Known rows, with every step that occurs:
topin -> megi -> gesoz -> givune -> dodev: [.02, -.04, .08, .02, -.04, .12, -.01, .00, -.09, -.14, .22, -.34, -.03, .09, .07, -.16, .04, -.30, .29, .01, -.22, .14, .09, -.15, -.22, -.01, -.21, .02, -.10, -.07]
sagu -> givune: [-.02, -.03, .11, -.03, -.11, .10, .00, -.05, .04, .00, .06, -.15, -.14, .02, -.10, .01, .03, -.26, .07, .09, -.34, .11, .15, -.15, -.15, -.07, -.21, .00, -.04, -.06]
gesoz -> sagu -> regus: [-.05, -.05, .05, -.03, -.07, .11, -.02, -.01, .03, -.03, .13, -.09, -.22, .03, -.16, -.01, .04, -.26, .17, .06, -.33, .04, .07, -.15, -.20, -.01, -.14, -.05, -.05, -.14]
givune -> dodev -> gesoz -> sagu -> megi: [.11, .07, .00, -.16, -.16, .15, .05, -.04, .04, -.08, .14, -.19, -.45, .12, -.13, -.02, .09, -.31, .26, -.03, -.08, .13, .02, -.09, -.25, .02, -.14, -.04, .02, -.09]
gesoz -> givune -> dodev -> regus -> megi: [.04, -.04, .11, -.18, -.07, .09, .04, -.07, -.06, .05, .17, -.27, -.20, .09, -.05, -.10, .08, -.33, .14, .06, .14, .14, -.02, -.16, -.22, .09, -.15, -.02, -.10, -.10]
topin -> megi -> gesoz -> givune: [-.01, -.01, .06, .02, -.03, .12, -.05, .01, -.09, -.13, .17, -.28, .13, .04, -.02, -.15, .02, -.31, .18, .05, .01, .13, .10, -.08, -.20, -.04, -.24, .04, -.08, -.08]
gesoz -> sagu -> megi: [-.08, .05, .03, -.03, -.11, .14, -.04, -.03, .04, -.04, .09, -.14, -.24, .06, -.20, -.07, .07, -.28, .18, .01, .11, .03, .03, -.08, -.21, .00, -.20, -.01, -.02, -.13]
dodev -> givune: [.10, .00, .08, -.16, -.13, .12, -.02, -.07, .01, .09, .01, -.20, -.12, .04, -.09, .07, .06, -.33, .07, .03, .20, .09, .09, -.08, -.22, -.03, -.17, .02, -.06, -.03]
givune -> dodev -> gesoz -> sagu: [.12, .03, .03, -.20, -.14, .12, .06, -.01, .04, -.05, .09, -.20, -.37, .09, -.06, .02, .03, -.33, .23, -.04, -.11, .09, .03, -.13, -.22, .01, -.10, -.02, -.04, -.06]
regus -> megi: [.02, .05, .09, -.06, -.09, .04, -.02, -.09, .05, .00, -.04, -.21, -.14, .05, -.11, .00, .05, -.31, .03, .11, .34, .08, .03, -.17, -.18, .02, -.26, .04, -.12, -.07]
gesoz -> sagu -> givune: [-.03, -.04, .06, -.05, -.11, .12, -.03, .01, .05, -.02, .12, -.15, -.23, .01, -.13, -.01, .03, -.25, .14, .05, -.27, .05, .09, -.15, -.15, -.07, -.15, -.03, -.01, -.12]
topin -> megi -> gesoz: [.03, .00, .05, .07, -.08, .09, -.05, -.03, -.03, -.12, .10, -.26, .02, .07, -.07, -.09, .01, -.30, .22, .08, .10, .10, .15, -.10, -.20, -.04, -.26, .06, -.11, -.04]
givune -> dodev: [-.01, .00, .12, -.04, -.09, .10, .04, -.07, .03, .00, .01, -.20, -.19, .09, -.03, -.02, .03, -.29, .19, .00, -.23, .07, .08, -.21, -.19, .02, -.19, .01, -.13, -.03]
givune -> dodev -> regus -> gesoz -> sagu -> megi: [.07, -.06, .02, -.07, -.11, .12, -.01, -.07, .03, .04, .25, -.23, -.63, .14, -.14, -.06, .12, -.26, .29, .00, -.08, .07, -.01, -.08, -.19, .05, -.16, -.07, -.01, -.13]
megi -> gesoz -> givune: [-.07, -.04, .06, -.05, -.02, .12, -.05, -.03, -.09, -.12, .09, -.23, .15, .02, -.05, -.12, .02, -.30, .15, .03, -.03, .02, .07, -.07, -.13, -.03, -.24, .04, -.06, -.09]
regus -> givune -> dodev: [.01, -.04, .12, -.04, -.14, .08, .01, -.08, .07, .08, .02, -.29, -.44, .10, .05, -.03, .03, -.25, .22, .03, -.01, .04, .10, -.26, -.21, .04, -.17, .00, -.13, -.04]
topin -> megi -> gesoz -> sagu -> regus -> givune: [.05, -.11, .02, .08, -.09, .07, -.11, .02, .00, -.09, .27, -.28, -.39, .07, -.02, -.08, .03, -.21, .32, .12, -.05, .04, .15, -.17, -.25, -.01, -.16, -.04, -.06, -.15]
megi -> gesoz: [-.03, -.03, .05, -.01, -.07, .09, -.05, -.07, -.03, -.10, .04, -.21, .05, .05, -.11, -.06, .02, -.28, .18, .07, .03, -.01, .12, -.10, -.12, -.02, -.25, .06, -.09, -.05]
givune -> dodev -> gesoz -> sagu -> regus -> megi: [.20, -.02, .03, -.20, -.11, .06, .04, -.05, .04, -.07, .17, -.21, -.54, .11, -.08, .06, .07, -.29, .20, .09, -.19, .16, .01, -.19, -.25, .06, -.13, -.07, -.03, -.13]

Rows:
[-.02, -.08, .05, -.10, -.05, .16, -.01, -.07, -.14, -.09, .31, -.26, -.11, .12, -.10, -.18, .12, -.27, .33, .02, -.14, .09, .06, -.05, -.20, .07, -.18, -.01, -.02, -.12] | sagu -> megi -> gesoz -> givune -> dodev -> regus
[.01, .03, .02, -.01, -.09, .11, -.06, -.05, .07, -.01, .10, -.19, -.44, .08, -.16, -.04, .08, -.27, .14, .03, .03, .05, -.01, -.07, -.15, -.03, -.26, -.03, .01, -.13] | regus -> gesoz -> sagu -> megi
[-.05, -.01, .13, -.09, -.05, .14, .04, -.03, -.03, .00, .08, -.23, -.10, .06, .01, -.10, .04, -.31, .16, -.02, -.30, .10, .03, -.18, -.19, .01, -.17, -.01, -.09, -.07] | gesoz -> givune -> dodev
[.16, -.01, .07, -.18, -.16, .10, .09, -.05, .04, -.04, .10, -.21, -.34, .09, -.03, .08, .05, -.29, .15, .05, -.52, .21, .14, -.16, -.18, -.04, -.16, -.02, -.01, -.02] | sagu -> givune -> dodev -> gesoz
[-.08, -.01, .04, -.03, -.04, .16, -.06, -.06, -.09, -.14, .15, -.22, .06, .06, -.11, -.16, .09, -.28, .18, .04, -.03, .06, .06, -.03, -.16, -.01, -.28, .02, .00, -.12] | sagu -> megi -> gesoz -> givune
[.04, -.09, .07, -.04, -.05, .13, .00, -.01, -.13, -.08, .31, -.31, -.05, .10, .00, -.18, .06, -.31, .33, .03, -.10, .15, .10, -.10, -.24, .03, -.14, .00, -.10, -.08] | topin -> megi -> gesoz -> givune -> dodev -> regus
[.08, .05, .00, -.19, -.14, .12, .01, -.01, .05, -.05, .04, -.15, -.23, .03, -.14, .02, .02, -.35, .12, .01, .14, .07, .04, -.06, -.21, -.02, -.13, .00, -.01, -.08] | dodev -> gesoz -> sagu
[.04, -.11, .11, -.09, -.13, .11, .05, -.07, .00, .05, .20, -.20, -.29, .09, -.09, -.01, .07, -.25, .22, .06, -.44, .13, .15, -.17, -.18, .01, -.11, -.04, -.07, -.05] | sagu -> givune -> dodev -> regus
[.06, -.08, .05, -.02, -.04, .04, -.06, -.10, -.04, -.12, .14, -.22, -.11, .07, -.12, -.02, .06, -.25, .16, .19, -.06, .06, .09, -.16, -.15, .01, -.29, .01, -.09, -.12] | sagu -> regus -> megi -> gesoz
[-.04, -.05, .01, -.03, -.07, .11, -.07, .00, -.02, -.13, .10, -.21, -.06, .03, -.14, -.08, .01, -.28, .24, .02, .11, -.08, .07, -.09, -.14, -.03, -.20, .03, -.06, -.11] | megi -> gesoz -> sagu
[-.03, .01, .03, .01, -.08, .12, -.06, -.10, -.03, -.14, .09, -.20, -.02, .09, -.17, -.08, .08, -.26, .21, .07, .05, .03, .12, -.06, -.16, -.01, -.29, .04, -.04, -.09] | sagu -> megi -> gesoz
[-.01, -.13, .07, -.12, -.04, .13, .00, -.05, -.13, -.06, .24, -.27, -.01, .08, -.05, -.16, .06, -.30, .30, .01, -.16, .05, .06, -.10, -.16, .05, -.14, .00, -.08, -.09] | megi -> gesoz -> givune -> dodev -> regus
[.13, -.12, .09, -.09, -.11, .07, .03, -.09, .03, .09, .22, -.25, -.51, .10, -.04, .01, .07, -.25, .18, .07, -.52, .16, .11, -.15, -.12, -.01, -.17, -.06, -.04, -.06] | sagu -> givune -> dodev -> regus -> gesoz
[.03, -.03, .01, -.05, -.06, .05, -.10, -.04, -.01, -.13, .09, -.27, -.14, .05, -.13, -.05, .03, -.29, .19, .09, .44, -.04, .01, -.13, -.15, .02, -.25, .04, -.08, -.13] | regus -> megi -> gesoz -> sagu
[.01, -.09, .06, -.06, .01, .06, -.06, -.06, -.09, -.13, .19, -.25, -.01, .05, -.08, -.09, .07, -.27, .12, .16, -.16, .10, .04, -.13, -.15, .02, -.27, -.01, -.05, -.16] | sagu -> regus -> megi -> gesoz -> givune
[.00, -.03, .06, -.09, -.02, .07, -.06, -.05, -.08, -.12, .08, -.29, .07, .04, -.05, -.11, .05, -.31, .10, .11, .26, .05, .01, -.11, -.14, .01, -.29, .04, -.07, -.12] | regus -> megi -> gesoz -> givune
[.08, -.09, .04, -.10, -.09, .09, .00, -.04, .04, .07, .20, -.23, -.54, .11, -.09, -.03, .06, -.28, .26, -.01, -.07, .03, -.01, -.12, -.16, .04, -.12, -.06, -.06, -.10] | givune -> dodev -> regus -> gesoz -> sagu
[-.04, -.06, .11, -.15, -.07, .13, .05, -.04, -.07, .04, .18, -.21, -.12, .07, -.05, -.12, .06, -.31, .20, -.01, -.16, .10, .03, -.13, -.21, .06, -.10, -.03, -.08, -.08] | gesoz -> givune -> dodev -> regus
[.10, -.11, .04, -.07, -.08, .06, -.04, -.03, -.01, -.15, .22, -.33, -.38, .09, -.04, -.04, .06, -.22, .27, .09, -.17, .03, .05, -.21, -.13, .01, -.22, -.02, -.04, -.13] | regus -> megi -> gesoz -> sagu -> givune -> dodev
[.02, -.12, .07, -.12, -.13, .12, .03, -.01, .01, .02, .27, -.19, -.41, .07, -.11, -.03, .06, -.24, .28, .02, -.38, .07, .09, -.16, -.19, .01, -.06, -.07, -.03, -.11] | gesoz -> sagu -> givune -> dodev -> regus
[-.04, -.03, .07, -.04, -.04, .16, -.01, -.06, -.10, -.15, .20, -.28, -.07, .11, -.03, -.16, .10, -.26, .29, .00, -.27, .08, .05, -.11, -.17, .02, -.25, .00, -.02, -.11] | sagu -> megi -> gesoz -> givune -> dodev
[.08, -.11, .03, -.09, -.11, .08, -.04, -.02, .05, .06, .23, -.19, -.47, .04, -.15, .01, .05, -.25, .14, .08, -.19, .07, .06, -.07, -.12, -.04, -.15, -.07, .02, -.12] | dodev -> regus -> gesoz -> sagu -> givune
[.01, -.02, .01, .05, -.08, .10, -.08, .02, -.02, -.15, .17, -.25, -.09, .05, -.09, -.11, .01, -.29, .28, .04, .17, .03, .09, -.10, -.21, -.04, -.20, .03, -.08, -.11] | topin -> megi -> gesoz -> sagu
[.02, -.01, .03, -.04, -.08, .08, -.05, -.02, .08, .02, .04, -.20, -.36, .05, -.09, .00, .02, -.29, .11, .02, .02, .00, .00, -.10, -.12, -.04, -.21, -.02, -.04, -.10] | regus -> gesoz -> sagu
[.01, -.05, .10, -.10, -.11, .11, .04, -.07, -.01, .06, .12, -.18, -.21, .10, -.09, -.05, .06, -.30, .23, .01, -.10, .08, .09, -.15, -.21, .06, -.11, .00, -.13, -.04] | givune -> dodev -> regus
[.11, .01, .01, -.19, -.16, .12, .01, .01, .05, -.07, .12, -.15, -.29, .02, -.13, .06, .02, -.30, .11, .05, -.21, .13, .10, -.08, -.18, -.07, -.13, -.03, .05, -.08] | dodev -> gesoz -> sagu -> givune
